Each row comes from the steps of one walk. Every step used is in the known rows, and no mark comes twice. Write the walk behind each row, first mark first.
In the rows, 128 means zero.
Known rows
x > w > n: [131 102 149 170 158 147 150 115 126 151 137 124 158 179 108  73 154 129
 171 146 123 135 117 145 136 136 142 122 135 125 125 129 160 125 129 141
 126 139 127]
w > q > c: [162 143 140 152 153 124 160  89 127 161 134 142 121  26 121 128 126 130
  88 153 108 155 138 179 108 142 138 138 141 119 129 120 160  96 138 118
 130 120 128]
j > q > x: [151 135 154 137 119 141 155 131 117 121 121 135 160 103 128 137 149 154
  89 137 112 139 118 181 123 129 110 140 138 124 141 133 165 175 123 127
 128 130 112]
s > w > q: [132 159 149 167 136 117 166 146 115 167 141 119 126  57 107 119 133 149
 161 143 106 125 164 140 101 149 124 127 147 125 122 134 142 134 121 123
 135 126 122]
m > q: [132 139 151 129 122 138 140 148 136 145 130 138 144  55 108  88 126 116
 121 139 100 128 131 164 129 112 144 134 126 114 140 121 144 116 121 140
 112 127 115]
z > q > x > e: [169 153 147  91 155 139 182 122 136 143 120 130 146 109 158 127 158 148
  96 144 111 186 121 173 130 127 117 200 124 113 129 134 147 141 123 118
 129 106 134]
j > q > c: [166 124 140 165 123 140 147  88 129 129 121 134 153 110 136 134 133 113
 120 144 123 162 109 182 100 138 135 134 140 119 136 115 181 135 139 121
 130 129 125]
y > s > q: [149 144 152 158 126 156 156 139 147 124 131 172 139 189 135 101 133 104
 103 139 119 125 137 156 100 153 130 152 133 114 124 128 140  96 133 130
 125 142 149]
m > q > z > x > e: [145 173 140  91 136 136 200 111 132 155 114 115 142  49 119  80 128 153
  96 136  85 188  91 206 135  98 121 160 125 110 125 111 180  95 127 127
 114 102 118]
x > w > m > q > z: [139 131 146 141 126 140 191 127 127 149 130 149 149  77 113  57 110 148
 124 144 134 181  99 182 133 107 124 153 134 116  30 119 178  65 114 149
 108 114 102]
x > w > y > s: [145 127 149 166 151 143 145 187 139 147 119 136 146 177 136  83 129 159
 106 131 119 110 112 122 132 158 136  96 141 127  46 133 138  87 121 135
 125 155 159]
j > q: [142 123 150 164 122 141 137 122 127 132 121 128 170 113 125 123 154 122
 114 133 114 131 130 166 108 137 130 118 137 126 138 121 163 146 126 124
 135 129 136]
y > q: [141 139 150 151 137 150 160 122 139 138 131 135 137 153 126  91 139 140
  87 129 106 146 121 163 130 151 135 129 128 117  82 129 153 110 133 122
 125 134 151]
m > q > z > x > w > y: [138 153 145 111 144 147 167 175 128 147 113 129 157 111 119  70 125 196
 103 134  70 161  66 176 160  98 109 123 136 109  52 108 180 107 120 154
 124 132  96]
m > q > z > x: [135 156 144  99 119 138 170 123 127 134 126 127 142  67 111 101 115 164
  92 139  79 171 103 204 135  89 111 151 136 111 123 117 185 108 128 138
 123 123 107]
u > e: [123 112 159 122 120 117 163 161 121 154 133 132 161 108 123 116 132 118
 149 137 137 131 145 167 125 121 128 118 127 128  91 140 162  96 115 117
 135 123 132]
j > q > z > x > w: [153 131 144 140 135 153 174 117 119 126 115 113 180 177 135 118 152 196
 113 135  93 177  78 181 114 121 105 123 140 118  61 117 203 136 133 143
 135 131 118]
m > q > c: [156 137 141 134 125 136 153 114 138 140 128 148 128  56 119  99 104 108
 131 149 111 161 108 181 121 113 148 145 131 109 131 113 161 107 134 137
 108 126 103]
h > x > w > j: [141 109 142 105 161 153 152 166 135 129 131 101 157 158 113  80 140 191
 153 144  85 151 108 132 141 137 134 120 135 129  32 116 172  90 120 143
 122 148 122]
y > q > z > x: [142 156 144 122 136 151 190  94 132 126 127 123 134 161 128 102 128 186
  59 129  86 186  93 202 137 128 104 145 135 113  68 126 193 100 141 120
 134 131 140]
z > x > w > j > q: [165 123 139 139 142 154 152 131 113 114 126 108 182 130 118  99 144 201
 108 137  96 160 103 158 125 141 119 112 133 120 100 104 197 140 134 152
 146 159 119]
q > x > e: [154 150 153 100 146 128 185 127 129 152 118 114 130  94 131 106 139 148
  92 138 122 161 119 177 137 131 122 160 125 117 126 136 140 130 118 118
 115 113 131]
q > m: [144 112 150 140 160 135 142 110 115 140 129 143 137  90 126 125 130 127
 106 149 146 141 136 165 125 138 124 152 118 114 117 134 148  97 126 133
 132 140 127]
w > y > j: [144 122 154 164 126 129 122 156 124 167 125 130 138  82 128 106 127 120
 125 137  90  80 128 167 143 132 132  85 159 118  90 113 136  72 124 130
 143 143 154]
w > y: [129 132 154 136 138 131 130 163 133 152 120 119 144 112 125 104 134 137
  99 130 100 125 132 154 149 133 127 115 140 122 106 120 140 116 116 120
 135 138 142]
h > x: [121 120 152 103 139 138 129 143 144 132 123 103 154 141 109 120 149 132
 131 143  87 141 130 149 135 120 137 135 137 130  80 128 163 104 120 116
 126 131 139]
z > q > c: [172 124 138 130 144 141 148  88 145 131 130 140 140 132 158 145 129 120
 126 153 113 193 123 173 109 129 136 181 137 109 118 120 169 115 140 124
 136 122 131]
h > x > w: [128 110 150 112 156 149 136 159 144 134 121 104 164 200 116 100 155 159
 162 146  90 141 102 126 133 125 143 119 134 127  22 127 163 100 115 137
 117 135 131]
h > x > w > j > q: [149 111 139 134 151 160 151 158 126 120 124 113 185 152 115  91 159 186
 150 141  85 149  96 138 126 145 130 111 138 135  52 109 194 121 123 140
 129 145 116]
z > y > s: [139 130 143 155 125 125 108 153 149 113 125 130 125 127 134  84  99 132
  65 130 123 105 154 148 115 158 120 129 109 126 137 151 133  89 144 118
 129 152 184]
w > q > z > x: [139 157 144 118 146 126 178  97 119 155 130 119 137  37 113 125 136 186
  42 142  76 165 133 203 123 118 103 140 145 121 115 124 183 100 133 121
 145 117 130]
j > q > m: [153 114 146 167 148 145 140 102 105 130 121 152 166  83 129 135 151 120
 100 145 147 141 125 172 111 144 121 141 121 119 136 128 167 129 129 130
 140 138 120]
s > q: [136 137 156 140 131 155 146 133 140 131 131 150 147 177 130 109 152 105
 128 141 103 139 130 161 114 135 125 157 125 108 132 115 140 120 126 134
 127 127 124]
y > s: [143 128 150 152 127 133 144 134 143 135 131 138 130 132 130 106 117 126
  90 135 127 119 149 152 109 150 140 125 140 127 115 141 144  88 128 119
 125 145 167]
s > q > m: [149 128 152 143 160 159 150 118 119 131 128 173 143 137 133 121 149 103
 114 153 136 149 125 169 115 142 116 177 110 100 128 123 143 106 129 142
 132 137 111]
z > y: [128 124 147 134 125 125 102 150 140 122 125 108 135 126 127  90 117 134
  86 130 107 121 147 155 130 139 114 131 101 119 143 138 131 114 137 125
 130 140 160]
m > q > x: [142 149 155 105 119 136 158 154 127 131 130 148 136  40 111 101 121 150
  97 144 103 139 118 180 143 104 122 151 129 112 142 133 146 147 118 143
 108 126  94]
z > x > e: [149 152 146  97 146 132 156 104 132 147 115  89 146 113 120 112 147 138
  93 136 103 167 124 169 135 127 133 145 124 114 136 116 163 109 129 114
 133 124 152]
w > j > q: [153 122 142 154 125 143 155 126 118 126 132 128 165  71 122 101 135 156
 107 131 109 144 137 172 116 149 123 120 137 128 149 110 174 133 127 131
 140 142 127]
w > y > q: [137 147 150 156 146 149 152 153 139 146 121 140 137 151 127  83 137 148
  68 123  96 134 109 157 156 153 128 117 133 118  73 122 149 111 126 116
 133 140 149]

Which walk is each row?
[138 153 143 103 111 132 174  88 121 131 128 134 147  32  96  93  98 143
  62 142 119 192 117 217 147  90 110 173 140 115 105 116 201  77 126 129
 130 123 109] => w > m > q > z > x
[124 145 141 127 116 129 142 155 139 130 125 136 131  61 126  58  97 151
  92 129  89 143 116 192 129 109 101 149 105 115 128 133 149 101 134 137
 113 120 124] => m > q > z > y
[162 152 149 129 135 136 183 120 121 142 111 125 159  91 134 117 162 143
  88 135 117 158 107 183 122 138 118 150 129 124 145 128 159 160 121 114
 122 113 124] => j > q > x > e
[125 149 154 154 129 124 147 187 123 152 125 106 132 139 124 109 122 145
 184 130 111 123 133 129 133 141 119 120 147 123  95 126 136 141 111 121
 135 145 123] => s > w > y
[132 155 148 151 101 123 161 143 119 144 138 135 134  50  92  81  95 108
 177 143 152 150 147 155 125 120 131 159 142 119 112 125 160 110 114 132
 121 134 101] => s > w > m > q
[158 114 150 191 107 138 133 114 117 148 127 137 164  80 128 124 146 107
 138 141 100  89 127 179 103 137 135  89 156 121 125 114 161 103 134 134
 141 135 150] => y > j > q
[140 138 150 155 134 131 137 166 140 144 121 139 135 124 132 101 117 136
  73 128 118 107 139 146 135 152 131 109 147 129 106 133 139  89 124 113
 134 152 165] => w > y > s
[137 113 146 147 156 149 138 101 119 136 132 107 165 183  98  91 154 150
 137 148 112 151 110 155 151 123 132 126 136 120 145 124 186 137 138 143
 140 150 126] => z > x > w > n
[155 122 145 164 194 140 158 126 103 167 131 154 143  54 121 108 154 163
  96 158 133 133 129 142 116 155 130 132 118 116  65 133 147  88 123 149
 132 134 118] => x > w > q > m
[144 175 152 148 132 139 185 188 119 136 126 136 116 167 128  98 118 189
 128 126 111 139  99 150 155 153  97 140 146 117  62 140 149 164 119 121
 127 149 109] => s > w > y > q > x
[174 143 131 175 119 134 181 119 110 124 137 120 136 103 129 114 101 150
 199 143 131 174 115 167  92 156 116 136 152 121 126 109 189 147 136 129
 135 151  98] => s > w > j > q > c
[169 121 143 170 122 151 169 111 110 141 120 120 175 145 134 118 144 179
 137 143  79 131  74 196 107 119 110  92 159 115  44 109 201  94 141 153
 142 135 136] => y > j > q > z > x > w
[121 128 149 178 130 129 159 119 115 149 144 111 134 155 100  98 132 114
 221 143 134 132 146 146 126 136 128 138 149 129 178 137 161 155 128 124
 133 143 117] => s > w > n
[161 122 156 150 142 139 148 187 113 158 123 136 140 124 134 103 130 177
 129 144  91  91  88 159 154 129 117  92 156 113  32 125 136 101 118 154
 129 150 124] => q > x > w > y > j
[177 113 135 142 170 160 156 110  91 113 124 129 178  95 120 112 138 198
  90 149 132 165  98 165 127 148 108 136 120 114  99 111 203 124 137 159
 152 167 103] => z > x > w > j > q > m
[166 106 140 194 133 133  97 117 102 127 121 153 154  55 135 110 126 110
  92 145 129  81 124 181 111 153 105 119 110 115 145 132 151  87 152 139
 150 151 154] => z > y > j > q > m
[144 120 139 172 144 156 175  76 109 130 124 125 187 177 115  96 162 174
 132 142 103 174  76 190 131 120 106 129 146 126 134 120 220 150 140 139
 143 133 110] => j > q > z > x > w > n
[148 123 157 117 145 142 163 155 125 133 127 122 142 152 130 111 139 185
 122 144 118 146 103 150 135 129 120 137 129 115  59 139 146 141 116 150
 114 138 111] => q > x > w
[148 182 139 153 133 117 201 125 114 149 137 128 116  77 118 121 103 193
 110 141 103 147 142 173  93 145  98 140 164 129  97 142 182 101 135 117
 142 138 138] => y > s > w > q > z > x
[146 157 144  92 144 131 198  92 132 154 115  92 139 118 133 105 135 163
  89 134  96 193 103 200 129 117 113 157 131 116 107 119 178  93 128 112
 128 109 141] => q > z > x > e
[143 138 150 165 161 157 157 174 138 149 119 138 148 202 133  64 151 173
 101 125  97 137  82 132 155 158 133 103 130 116  12 121 149 107 124 136
 125 144 141] => x > w > y > q
[153 129 139 105 151 149 195 130 118 129 134 104 145 138 128  84 110 235
 113 137  90 191  96 180 135 127 100 133 137 115  43 110 194  94 128 151
 134 147 117] => q > z > x > w > j
[171 116 146 178 119 137 115 165 111 118 118 134 157 122 137  98 132 170
 113 141 100  86  91 166 122 143  99 100 123 115  88 137 149 132 141 158
 131 147 137] => z > y > j > q > x > w
[152 156 133 190 158 112 137 155 106 136 136 155 106  42 123  99  93 149
  90 147 154  97 166 136  96 182 100 148 110 125 138 163 135  93 145 123
 142 159 155] => z > y > s > w > q > m
[133 141 146 131 112 132 184 108 127 146 133 150 139  24 107  75 100 124
  95 140 131 178 125 208 135 101 121 164 138 119  88 121 178  67 118 128
 117 111 109] => w > m > q > z
[190 126 129 144 144 154 165  98 113 110 125 115 166 124 129 113 125 189
 114 147 108 190  80 175 119 142 123 125 140 113  94  96 215 129 147 150
 140 157 105] => z > x > w > j > q > c
[173 112 129 138 152 159 160 124 127 116 123 120 168 145 123 102 138 175
 157 150  96 184  75 157 117 145 135 122 144 129  42 102 210 109 137 139
 125 144 105] => h > x > w > j > q > c
[137 142 143 154 134 139 121 138 143 117 124 128 129 152 129  68 120 146
  57 124 103 131 125 160 138 160 115 135  98 116 108 140 141 110 147 120
 126 142 169] => z > y > q
[140 146 149 168 117 126 163 160 132 136 138 125 120 157 128 110 103 135
 175 135 140 118 152 130  92 158 131 129 147 127 103 147 142 115 124 122
 125 153 151] => y > s > w
[146 139 137 175 109 132 145 134 137 110 117 142 149 128 148  91 107 155
  59 124 116 127 122 186  96 154  95 130 120 132 125 146 170 100 148 116
 131 133 168] => j > q > z > y > s
[158 136 158 133 137 159 175 135 124 121 130 163 154 175 122  98 140 145
 102 152 147 171 105 167 137 132 107 188 127 106  49 123 157 117 118 149
 121 136  96] => s > q > x > w > m
[137 136 149 135 112 132 145 118 129 140 133 147 145  18  95  80 111  96
  94 143 141 149 144 177 139 113 142 157 134 119 126 120 162  84 118 130
 121 126 119] => w > m > q
[152 141 149 208 104 127 138 173 108 160 123 126 155 106 126 117 133 126
 206 134  99  75 118 150 113 145 117  82 174 124 101 113 152 133 121 130
 150 148 133] => s > w > y > j > q
[145 140 145 132 120 142 167  92 121 122 118 114 171 122 130 132 141 168
  80 133  90 173 105 205 114 115 100 138 143 123 120 118 203 138 133 123
 145 126 127] => j > q > z > x
[161 139 147 143 133 156 159 102 143 128 128 155 132 174 140 122 132  98
 134 152 114 171 108 179 107 134 130 170 129 101 118 108 158 110 139 132
 121 129 112] => s > q > c
[137 138 148 114 156 143 166 157 126 145 114 105 156 171 134 100 133 211
  98 132  79 166  77 169 153 116 102 119 141 116  25 115 178 106 121 140
 137 139 121] => q > z > x > w > y
[149 131 146 155 177 129 151 104 103 161 133 157 133   4 116 125 143 138
  65 154 130 132 154 168 116 148 123 147 122 119 133 135 145  90 128 129
 140 128 127] => w > q > m
[157 137 152 141 149 140 161 196 130 136 119 148 138 170 140  94 121 190
  84 135 123 118 100 137 146 150 117 118 143 124  42 145 140 117 117 139
 121 157 137] => q > x > w > y > s
